Every row comes from one small tree of marks. The marks that hang from a mark follow it in brackets, in the order of their numbers. Every link used is in the known rows. Which tree was each row made from?
Known rows
Z_890[Z_928[Z_440 Z_739]]: [ 23   9  -2 -11  -7 -21  -4 -19   3 -16 -22   0  -7   7   3  -2  -2  -5
  -9 -16   3 -17   9  15  -5   3   3   0  -6   6   4  -3  -9   5 -11   2
   3  31  -5   5  23  -9  22   0  13  13   0  18 -21   6  -9   3 -12  10
 -10 -18  -8  14  16   6  11  16  12 -12  -5  19   3 -14  -7]
Z_440[Z_317 Z_890[Z_739 Z_928]]: [ 27  -2  -3 -15   2 -19  -3 -22   1 -16 -28  -2 -17   1  10  12  -3 -12
 -11  -8  10 -36   9   4  -3  15 -23  13  12 -11 -11  -2   8   8 -13  -2
   3  13   2  -8  17  -5  14  -1   9   8   2  19  -6   4 -14   2   1  11
 -14  -6  -3  23  21  -4  18 -34  18  -8  -2  22  16  -4  -4]
Z_928[Z_216 Z_440[Z_317 Z_739 Z_890]]: [ 21   4   2  -2  -4 -13  -2 -10  -1 -18 -27   5  -1   1  -2   4 -12 -12
  -3  -3  14  -1   3  11   4  18  -5  13 -21  -8  -8  11  -1   9 -10   1
   2  16   6   6  15  -3  14 -41  20   6   0   8 -14   5  -1   6  -2   2
 -14 -22 -10  26  14   7  23   3   4 -18   4  12  20 -10 -10]
Z_928[Z_216]: [ 22  -1   0  -6  -9 -14  -6 -11  -7 -15 -20 -15 -30   0   9  -2  -3 -12
 -14  -6   6  20   5  15   5  14  15  -5 -10   6  -5  -6 -13   5 -24   4
   4  30   5  12  34 -12   9   1   8   3  -2  12 -20   6  -5   7  -5   5
 -10 -22  -6  19  11  -2  20  -6  10 -13  -5  25   1 -18  -6]
Z_739[Z_399[Z_317 Z_440[Z_890]]]: [ 25  13   5  -8   0 -19  -4 -13 -12 -14 -22  -6  -7   9   2   4  -2  -9
  -9 -19   5   6  14   5   2  22  15 -13   3  12  -9  -5  -2  12 -31  -2
   1  16  15   6  25 -14   5  17   5   3   2  18   4   1  -7   4 -16  15
  -3 -22  -4  20   7   4  11  42  19 -11  -5  27  -2 -32  -3]
Z_928[Z_440[Z_317 Z_739]]: [ 21   1   0  -5  -9 -17  -4 -11  -1 -13 -25  -1   9   6  -1   4  -7 -10
  -2  -6  10  -9   3   9   2   8  -4  11 -17   3   2   2  -2   3 -10   1
  -3  17  -4   5  10  -8  17 -10  19   6   2  10 -10   3  -6   5  -3  16
  -5 -23  -7  25  16   4  10 -30   3 -18   3  13  13 -11 -15]
Z_928[Z_440[Z_317]]: [ 25   6  -1  -7  -6 -17  -5 -13   3 -12 -25  -5   0   5  -3   2  -4 -10
  -4  -8   5 -11   9   8   2  12   0   7 -17   7   1  -5  -8   3 -10   1
  -2  17  -4  11  20 -11  11  -7  14   2  -1  14 -12   1  -6   5  -8  13
  -1 -19  -3  25  14   5  14 -26   6 -20   1  16  10 -16 -13]
Z_440[Z_890[Z_928]]: [ 28   2  -4  -7   0 -17  -8 -19  -6 -14 -22  -4 -45   1  -6   4  -3 -10
  -8  -8   3 -35  13  14   2  11  -7  -2  -7   0 -14 -11   2   7 -20  -1
   3  26   0   5  24 -10  11   4   7   7  -3  22   2   0 -15   4  -3  14
 -14 -11  -4  24  15   0  19  -7  20  -8  -6  28  -1 -16  -8]
Z_440[Z_317]: [ 25  -7  -2 -10 -10 -19  -6 -13  -3 -12 -24 -15  -7   4   7   7  -3 -12
  -9  -5   6  -1   9   6   2  11  -7   5   2   2  -1  -6  -6   1 -18   3
  -1  17  -2   4  24 -11   5  16   7  -1   2  19 -11   2  -9   5  -1  10
  -4 -16  -3  25  17  -5  10 -47   9 -13   1  21  12 -10  -9]
Z_890[Z_317[Z_440]]: [ 26  -4  -7  -8  -3 -11  -3 -15 -11 -18 -20 -13  -1   9  13   0  -1 -11
 -17  -9   6   4  15  10   8   2  11  -5  -9  -2 -12 -14 -17   2 -17   5
   0  21  -6   8  22 -12 -11  34   6   4  -5  20  -4   5  -8   4  -7  17
  -8 -27  -1  23  13  -2  12 -33  14  -7   2  23  10 -18 -12]
Z_317[Z_440]: [ 23  -2  -5  -2  -1 -11  -6 -14 -17 -17 -16 -11 -20   8  -5  -1  -1 -11
 -12  -4   7  10   7  12  10   6   6  -8  -5  -3  -8 -11 -12   0 -17   3
   1  21 -13  18  24 -11  -2  25   9  -1  -2  19  -2   4  -9   8  -5  15
  -8 -22   0  26  14  -7  13 -41  16 -19   1  25  -5 -26 -14]
Z_890[Z_928]: [ 25   2  -2 -13  -8 -21  -7 -16  -1 -14 -19 -12 -22   5   8   1   1  -8
 -10 -15  -1 -21   4  14   1   8   0  -5  -5   4  -1 -10  -5   2 -19   1
   0  35  -4   4  23 -13  21  20   5   7  -2  22  -7   2 -16   3  -6  17
 -10 -16  -6  18  20  -1  12 -13  17  -8  -7  26  -6 -16  -8]
Z_399[Z_440[Z_739]]: [ 26   0   3  -4  -7 -18  -4 -13 -16 -12 -17  -1 -25   7   3   8  -2  -6
 -14 -12   9   9   3  10  12  14  23  -5 -14   7  -3  -7  -2   5 -22  -1
   0  24   9   7  13 -13  15  20  15   9   4   7  -8   1  -9   6  -3  15
 -13 -24  -2  27  11   1   5  15  11  -9  -5  22  -1 -20 -12]
Z_440[Z_317 Z_739[Z_399] Z_890]: [ 23  -6   4  -6  -7 -15  -4 -10 -12 -15 -28  -1   5   4   3   9 -10 -15
   0  -2  14 -17   3   5   0  11 -25  17   7  -8 -12  12  19   7 -20   0
  -5   8   3  -7  14  -3  11  -2  12   5   6  17  11   1 -11   5   2  12
 -12 -17  -5  29  17  -5   8 -31  11 -11   6  19  18  -8 -11]
Z_890[Z_317 Z_928[Z_440]]: [ 27   7  -5 -17  -5 -19  -1 -16   7 -17 -23  -7  13   9  18   0   0  -6
 -10 -20   0 -31  12  13  -1   7   5   0 -18   1  -4  -9 -14   4 -12   2
  -1  31  -2  -1  17 -12  13  13   8  12  -7  22  -9   3 -12   0 -13  21
  -9 -24  -7  16  18  10  14   6  13  -3  -3  19  11 -14  -9]
Z_317[Z_440[Z_890[Z_739]]]: [ 25   0  -6  -2   7  -9  -5 -20 -17 -18 -19  -3 -32   5  -6   4  -2 -13
 -14  -2  11  -4   8  10   9   8  -2  -4   1  -8 -17 -10  -4   5 -15   1
   4  14  -9  12  22  -8  -2  13  12   2  -2  15   0   5 -10   7  -2  15
 -13 -17   2  26  13  -9  17 -40  21 -18   0  26  -1 -22 -12]
Z_317[Z_440[Z_890[Z_928]]]: [ 25   1  -5  -3   5 -11  -5 -16 -15 -19 -18  -3 -30   7 -10   2  -2 -11
  -9  -5   7 -15  10  13   9   9  -5  -5  -4 -11 -15  -8  -4   4 -14   1
   2  20 -11  14  22  -8   1  14   9   1  -3  23   5   2 -13   6  -4  13
 -15 -17  -2  27  17  -5  17 -23  22 -15   0  25  -4 -24 -12]
Z_928[Z_216 Z_440[Z_739 Z_890[Z_317]]]: [ 22   6  -1  -1  -3 -10  -2 -12  -3 -18 -26   4  -6   1   2   0 -11 -11
  -7  -6  12  -1   6  15   4  14   7   7 -28  -3 -12   3  -6  10 -14   1
   3  21   8   6  17  -5  10 -33  19  11  -4   6 -12   6  -2   6  -6   7
 -15 -26  -8  22  10   9  23  17   6 -13   1  15  18 -13 -11]
Z_739[Z_399[Z_317]]: [ 21   7   1  -9  -7 -18  -6 -11 -10 -13 -23 -17   3   9   9  -2  -1 -12
  -9 -17   2  13  10   7  -4  13   6 -11   8  17  -3  -6  -6   7 -31   3
  -1  22   6   6  29 -15   6  22   4   1   1  20  -1   3  -8   5 -15  20
   2 -24  -6  15  10   0  11  -1  16 -13  -4  27  -3 -29  -4]
Z_928[Z_216 Z_739[Z_399]]: [ 19   4   4  -7 -11 -16  -5 -12 -10 -17 -24 -10  -3   2  12  -5  -5 -12
 -15  -8  10  37   6  15  -4   7  13  -1  11   8  -2   8  -8  11 -24   6
   6  25   7   7  43  -6   7   0   9   9   4  13 -29  13   1   8 -13  -5
 -11 -25  -7  14   4  -3  12  28   8 -14  -3  21   9 -17  -1]
Z_739[Z_399]: [ 24   5   3 -11 -10 -17  -7  -9 -11 -11 -21 -19  -5   6   6  -2  -1 -14
  -6 -11   3   0   3  10   1   9   4  -3   4  13  -5  -5   3   4 -28   2
  -5  23   0   8  35 -13  12  24   3   2  -1  19   3   1 -10   7 -13  19
  -1 -23   0  22  10  -5   8  -9  13 -13  -3  28  -8 -26  -9]
Z_739[Z_399[Z_440[Z_317] Z_890]]: [ 27  10  11 -12 -10 -19  -3  -5 -15 -10 -18 -13   2   8   8   6  -3  -9
  -4 -20   6  -1  -1   4   7  18   8  -1  -5   7 -10   6   4   4 -29  -2
  -2  10  12   2  21 -14  11  21   9   0   3  13  11  -5  -9   4 -17  20
 -10 -23   2  26  12   6   5  41   9 -13   0  21  -2 -31  -7]

Which tree is each row?
[ 23   6   1  -3   2 -21  -1 -20 -10 -19 -22   9 -21  10   2  11  -4  -4
 -15 -20   7   2  15   6   3  24  17 -15  -9   3  -7  -6  -7  12 -23  -3
   7  22  18   0   2 -12  10   8  15  11   5  12  -4   2  -8   1  -5  13
 -13 -20 -11  18  13  11  13  44  20  -6  -6  21  10 -21  -3]
Z_399[Z_317 Z_440[Z_739 Z_890[Z_928]]]
[ 29  -1  -8  -8   3 -12  -4 -24  -8 -14 -27  -4 -33   1  11   6  -3 -12
 -19  -7   9 -22  16   7   1   8   0   1  -1   2 -18 -17  -1   9 -21   0
   4  15   6  -2  21  -9  -2  12   9  11  -4  13  -5   6 -10   4  -2  18
 -12 -14   1  21   9  -2  18 -26  17  -4  -4  27  15 -10  -7]
Z_440[Z_890[Z_317 Z_739]]
[ 25   1   9  -4 -11 -19  -2  -9 -17 -10 -18  -3 -15   9   7  14  -6  -4
  -8 -17  10   2  -4   3  11  17  11   3 -22   0  -8   7   0   1 -22  -4
   4  10  14  -4  -3 -13  13  12  22   4   6   2   5  -5  -8   3  -5  18
 -21 -22   0  29  16  13   3  34   4 -10   1  13  11 -20 -11]
Z_399[Z_440[Z_317 Z_739] Z_890]
[ 29  11   6 -10  -3 -18  -5 -10 -15 -12 -20  -8 -15   5   0   3  -1 -10
  -6 -14   6  -5   7   9   7  18  12  -5  -1   9 -11  -3   7  10 -28  -3
  -3  17   9   9  31 -12  10  19   5   4   1  17   7  -1  -9   6 -14  15
  -6 -21   1  28   7  -1   9  32  16 -11  -4  28  -7 -30  -8]
Z_739[Z_399[Z_440[Z_890]]]
[ 25   6   0  -9 -11 -17  -2 -13  -6 -12 -20  -8  -6   9  15   3  -5  -5
  -7 -22   2 -26   0  11   1   5   2   1 -29   2 -11  -1  -9   0 -19   0
   3  22   3  -6   3 -14  12   8  17   8  -4  10   6  -3 -11   0 -12  28
 -18 -24  -4  17  18  18  11  22   8  -7   0  15  10 -18 -11]
Z_399[Z_890[Z_317 Z_928[Z_440[Z_739]]]]
[ 24   9   0  -7   1 -13  -2 -16   4 -17 -28   2  -9  -1   2   4  -8 -12
  -8  -6  13  -4   6   8   2  22  -3  12 -13  -4  -9   4  -6  11 -10   0
   4  12   8   7  24  -4  11 -39  17   6  -2   8 -20   7  -1   6  -5   3
 -11 -17  -6  23  12   5  27   4   7 -19   0  15  18 -12  -6]
Z_928[Z_216 Z_440[Z_317 Z_890[Z_739]]]
[ 19   9   4  -5  -9 -13  -3  -6  -4 -16 -23  -3   8   4   4  -3  -8 -13
  -4 -10  11  13  -6  15   4  15  10   6 -21   5  -2  10  -3   7 -17   2
  -1  24   5  10  24  -7  22 -25  18   8  -1   6 -15   6  -2   8 -10  10
  -9 -30  -9  20  11   5  18  17   4 -19   0  15   4 -21 -10]
Z_928[Z_216 Z_440[Z_739[Z_399]]]
[ 19   7   1  -5  -8 -17  -2 -14   3 -18 -28   2   9   3   4  -1  -9  -9
 -11  -7  13  25  10  12  -4  10   8   9  -7   2   3  10 -16  10  -8   6
   7  17   4  10  30  -3   8 -30  18  10   4  10 -41  12   5   6 -11 -10
 -10 -23 -10  16   8   7  16  21   0 -20   2  10  24  -9  -4]
Z_928[Z_216 Z_440[Z_317] Z_739]
[ 21   5  -3 -14  -2 -17  -3 -20  -7 -12 -24 -15  -6   6  20   3   1 -13
 -18 -17   8   8   2   4  -5  12   5  -5  17  15  -2 -10  -2   7 -26   1
   2  18   6  -2  26 -12  13  20   9   9   2  10 -13   8 -10   5 -10  23
  -1 -19  -1  13  11  -6  12 -24  18 -13  -6  27   0 -20  -2]
Z_890[Z_739[Z_399[Z_317]]]
[ 26  -3 -10 -13   2 -10   1 -23  -9 -17 -22 -10   3   8  27   5   1 -12
 -25 -11  12   5   8   5   4   3   9  -2   6  -4 -11 -14 -14   4 -15   3
   2  16  -4  -2  18  -9  -4  33  10  11  -4  11 -14  10  -9   4  -5  22
 -10 -24   3  18  14  -8  12 -48  16  -7   0  23  13 -13  -9]
Z_890[Z_317[Z_440] Z_739]
[ 27   8   8 -14  -8 -20  -3  -7 -10 -12 -20 -13   7   7   7   5  -1 -11
  -6 -15   6   4   5   5   7  18   9  -1   5   8  -4   1   3   7 -25  -1
  -5  16   8   6  30 -12  12  24   4   1   3  18   1   0  -9   6 -13  14
  -4 -23   0  27  11  -2   5  18  12 -12  -1  24  -3 -27  -7]
Z_739[Z_399[Z_440[Z_317]]]
[ 24   2  -5  -6   7  -9  -3 -19 -13 -20 -19  -2 -28   5   0   3  -2 -12
 -14  -6  11  -8   4  12   8  11  -4  -3   1 -14 -15  -4  -4   7 -14   0
   5  19  -8  10  22  -6   5   7  11   4  -2  17  -3   6 -11   6  -3  12
 -17 -16  -1  24  17  -6  21 -24  22 -15  -1  25  -1 -21  -9]
Z_317[Z_440[Z_890[Z_739 Z_928[Z_216]]]]
[ 20   2  -7  -1   6 -13  -4 -23 -11 -19 -23  -4 -23   9   0   3  -3 -10
 -18 -12   8  14  17   6   0  14   4 -16   3   3 -10 -14 -18   8 -20   2
   8  16   1   9  15 -12  -7  13  11   2   0  17  -8   6  -6   4  -5  15
  -5 -19  -6  16  12   1  20 -22  22 -16  -2  25   7 -24  -5]
Z_399[Z_317[Z_440[Z_890[Z_739]]]]
[ 26   2  -6 -17   1 -10   2 -18 -11 -17 -22 -14  22   9  30   3   1 -14
 -20 -15  12   4   4   4   3   5   5   1  14  -2 -12  -7  -5   5 -18   2
  -1  13  -2  -3  23  -8  -2  36   7  10  -3  14  -6  10 -10   5 -11  25
  -7 -27   4  18  13  -8  10 -34  17  -8   2  24   9 -19  -7]
Z_890[Z_317[Z_440] Z_739[Z_399]]
[ 21   5   7  -9 -10 -18  -2 -11  -9 -17 -23  -6   5   4  13   0  -5 -10
 -15 -11  13  39   8  11   0  13  18   0  11   4  -2  12  -8  12 -22   5
   6  20  12   6  40  -6   8   0   9   9   7  13 -30  12   2   8 -14  -8
 -13 -25  -6  18   5  -1   9  49   7 -13  -1  19  12 -17   0]
Z_928[Z_216 Z_739[Z_399[Z_440[Z_317]]]]
[ 27   7  -3  -6   2 -15  -4 -19   3 -13 -28   2 -14   3  -5   6  -6 -10
  -6  -6  10 -25  11   5   0  14  -8  11 -10   2  -7  -6  -1   8  -9  -2
   1   9   0   6  18  -7  10 -19  17   6  -1  12  -9   3  -6   5  -5  14
  -6 -14  -2  25  13   3  19 -25  10 -18   0  17  15 -12 -11]
Z_928[Z_440[Z_317 Z_890[Z_739]]]
[ 24  -5  -2  -7  -4 -13  -2 -16  -8 -19 -25   3 -13   3  12   5  -8 -11
 -11  -9  10 -22   6  14   2   8  -7   6 -11 -11 -16   2   5   8 -19   1
   2  27   6  -8  10  -5  12  -2  13  14  -2  15  -1   5 -12   2   1  13
 -22 -21 -10  21  18   3  17  -1  15   0  -1  20  16  -6  -8]
Z_440[Z_739 Z_890[Z_317 Z_928[Z_216]]]
[ 24   8   1  -4  -1 -14  -3 -12   3 -17 -27   1 -10   0  -5   2  -9 -12
  -4  -4  11  -5   9  11   4  21  -1   9 -20  -4 -10   4  -8  10 -12   1
   3  15   6  12  25  -6   9 -38  15   3  -3  12 -15   4  -1   6  -6   0
 -11 -18  -8  25  12   7  26   9   6 -19   1  15  16 -15  -8]
Z_928[Z_216 Z_440[Z_317 Z_890]]
[ 28   1  -6 -14   4 -14  -1 -23  -1 -18 -26  -3 -25   0  18   6  -3 -11
 -18 -13   9 -26  10  10  -1  13  -3   2   0  -6 -18  -8  -2  11 -18   0
   5  22   8  -6  22  -7   8   1   8  14  -5  16 -10   7 -12   2  -4  13
 -18 -14  -4  17  14   0  23  -2  19  -1  -5  25  14  -9  -3]
Z_440[Z_890[Z_317 Z_739 Z_928[Z_216]]]
[ 31   7   4  -6  -7 -18  -2 -13 -16 -10 -16  -8 -24   8  12   8  -3  -2
 -15 -23   4  -2   7   6  12  15  28  -9 -29   7 -16  -8 -14   2 -26  -2
   5  16  17   1   8 -17   0  27  15   5  -2   6   6  -5  -7   2 -15  22
 -18 -24   4  26  10  17   7  56   7  -5  -2  19   8 -27  -9]
Z_399[Z_440 Z_890[Z_317]]
[ 22   5  -2  -5  -8 -19  -4 -18   2 -15 -28   3   5   6  -2   1  -6  -6
  -9  -8  10   5  16   9  -5   2   2   8  -3   8   5   1 -11   7  -7   4
   3  15  -4   8  23  -6   6 -12  18  10   4  13 -29   8   0   6 -11   1
  -5 -19  -5  18   9   5   8  -3   3 -19   2  12  20 -10  -9]
Z_928[Z_440[Z_317] Z_739]
[ 25   3  -3 -13  -4 -14   0 -18 -10 -14 -19 -11  -9   9  23   6  -1  -7
 -17 -22   7 -18  -3   7   3   6   1  -1 -10  -4 -15  -4 -10  -1 -19  -1
   7  17   1  -9   7 -13   8  24  15   8  -4  10   4   1 -14   0 -10  29
 -21 -20   1  16  20   9  12   2  14  -6  -1  19   8 -19  -8]
Z_399[Z_890[Z_317[Z_440] Z_739 Z_928]]
[ 23  -9   0  -8  -6 -18  -4 -15  -5 -17 -28   3  -6   3   4  12  -8 -12
  -3  -5  12 -31   4   8   0  11 -26  15   1 -15  -9   8  14   6 -13  -1
  -1  17  -1 -10   6  -3  18  -5  14   8   5  19   3   2 -14   2   7  11
 -18 -12  -9  26  23  -1  12 -33  14  -6   3  17  19  -1 -10]
Z_440[Z_317 Z_739 Z_890[Z_928]]
[ 24  -1  -3 -17  -5 -14   1 -12  -7 -21 -19  -8  27  12  22   2  -1 -10
 -11 -17   6 -15   4  12   4   3  -1   0  -2 -12  -9   0  -6   2 -15   3
  -3  28  -8  -4  14  -8   9  33   6   9  -3  24   1   4 -15   1  -8  21
 -15 -28  -6  18  23   0   8 -12  18  -2   3  20   7 -16 -10]
Z_890[Z_317[Z_440[Z_739[Z_399]]] Z_928]
[ 33   7   1 -10   2 -19  -2 -17  -9 -16 -20   1 -30   5   3   9  -1  -5
 -14 -16   4 -19  16   9  10  18  19  -7 -14   0 -14 -12  -4   9 -20  -3
   2  22  12   5  19 -12   6  18   7  10  -1  17   0  -1 -10   3  -8  12
 -15 -18  -1  27  12   6  13  39  17  -2  -6  25   3 -21  -7]
Z_399[Z_440[Z_890[Z_317 Z_928]]]
[ 24   7   3 -15  -8 -23  -4 -16  -4 -16 -20  -5  -5   8  10   1   0  -6
 -11 -18   3  -8   6  14  -3   6   7  -4   8   5   1   0  -2   7 -19   2
   2  30   1   1  28  -9  21  20   7  12   3  22 -15   5 -11   3 -14   9
 -12 -19  -5  16  15   0   5  30  16  -7  -6  23  -2 -18  -4]
Z_890[Z_928[Z_739[Z_399[Z_440]]]]
[ 19  17   2  -3  -7 -19  -4 -16  -6 -14 -26   1   8  10  -2  -4  -7  -6
  -7 -18   7   9  12   9  -9   5  10  -3  -6  18   0   4 -11   9 -18   3
   6  13   4   5  22 -10   6  -9  19  10   3  11 -15   6   1   4 -22  12
  -5 -25  -5  12   5  15   9  45   6 -20   0  15  12 -26  -5]
Z_928[Z_440 Z_739[Z_399[Z_317 Z_890]]]
[ 25   3  -1  -9  -8 -16  -2 -16 -12 -16 -19  -8  -9  10  14   2  -4  -4
 -13 -20   5 -11   5  11   1   1   5  -4 -14  -3 -14   0 -14   0 -19   2
   7  20  -1  -4  10 -12   1  23  14   7  -2  16   2   1 -10   1 -13  20
 -21 -23  -2  16  17  13   9  23  12  -7   1  17  11 -19  -8]
Z_399[Z_890[Z_317[Z_440] Z_928[Z_739]]]
[ 26   4  -4 -11   3 -15  -4 -22  -3 -16 -24  -2 -39  -1   7   6  -3 -11
 -15  -9   8 -25   6  11   0  15  -6   1   2  -3 -14  -7   3  10 -19  -2
   6  24   5  -1  25  -7  16  -6  10  11  -2  14  -9   6 -13   4  -2  11
 -17 -10  -4  19  15  -2  23  -7  20  -8  -7  27   3 -12  -4]
Z_440[Z_890[Z_739 Z_928[Z_216]]]
[ 25   9   4 -14  -9 -16  -3  -8 -13 -13 -18 -17  12  10  15  -1  -2 -10
  -4 -21   3 -14  -2   9   2   8   0  -2  -5   2 -13   3   0   2 -27   1
  -2  19   1  -1  21 -13   8  27   6   2  -3  20  15  -2 -13   3 -18  27
 -12 -25  -1  20  16   6   8  21  14  -9   1  22  -3 -30  -8]
Z_739[Z_399[Z_890[Z_317[Z_440] Z_928]]]
[ 22  -9   2  -8  -6 -17  -2 -13  -5 -19 -27   3  -4   2   7  11  -9 -12
  -4  -5  13 -20   2  10   1  14 -24  16   0 -18 -10  13  11   7 -14   0
   1  18   3  -9   9  -2  19 -14  15   7   5  17  -3   4 -12   2   7   6
 -21 -14 -12  25  23   0  16 -19  12  -7   3  16  21  -1  -8]
Z_440[Z_317 Z_739 Z_890[Z_928[Z_216]]]
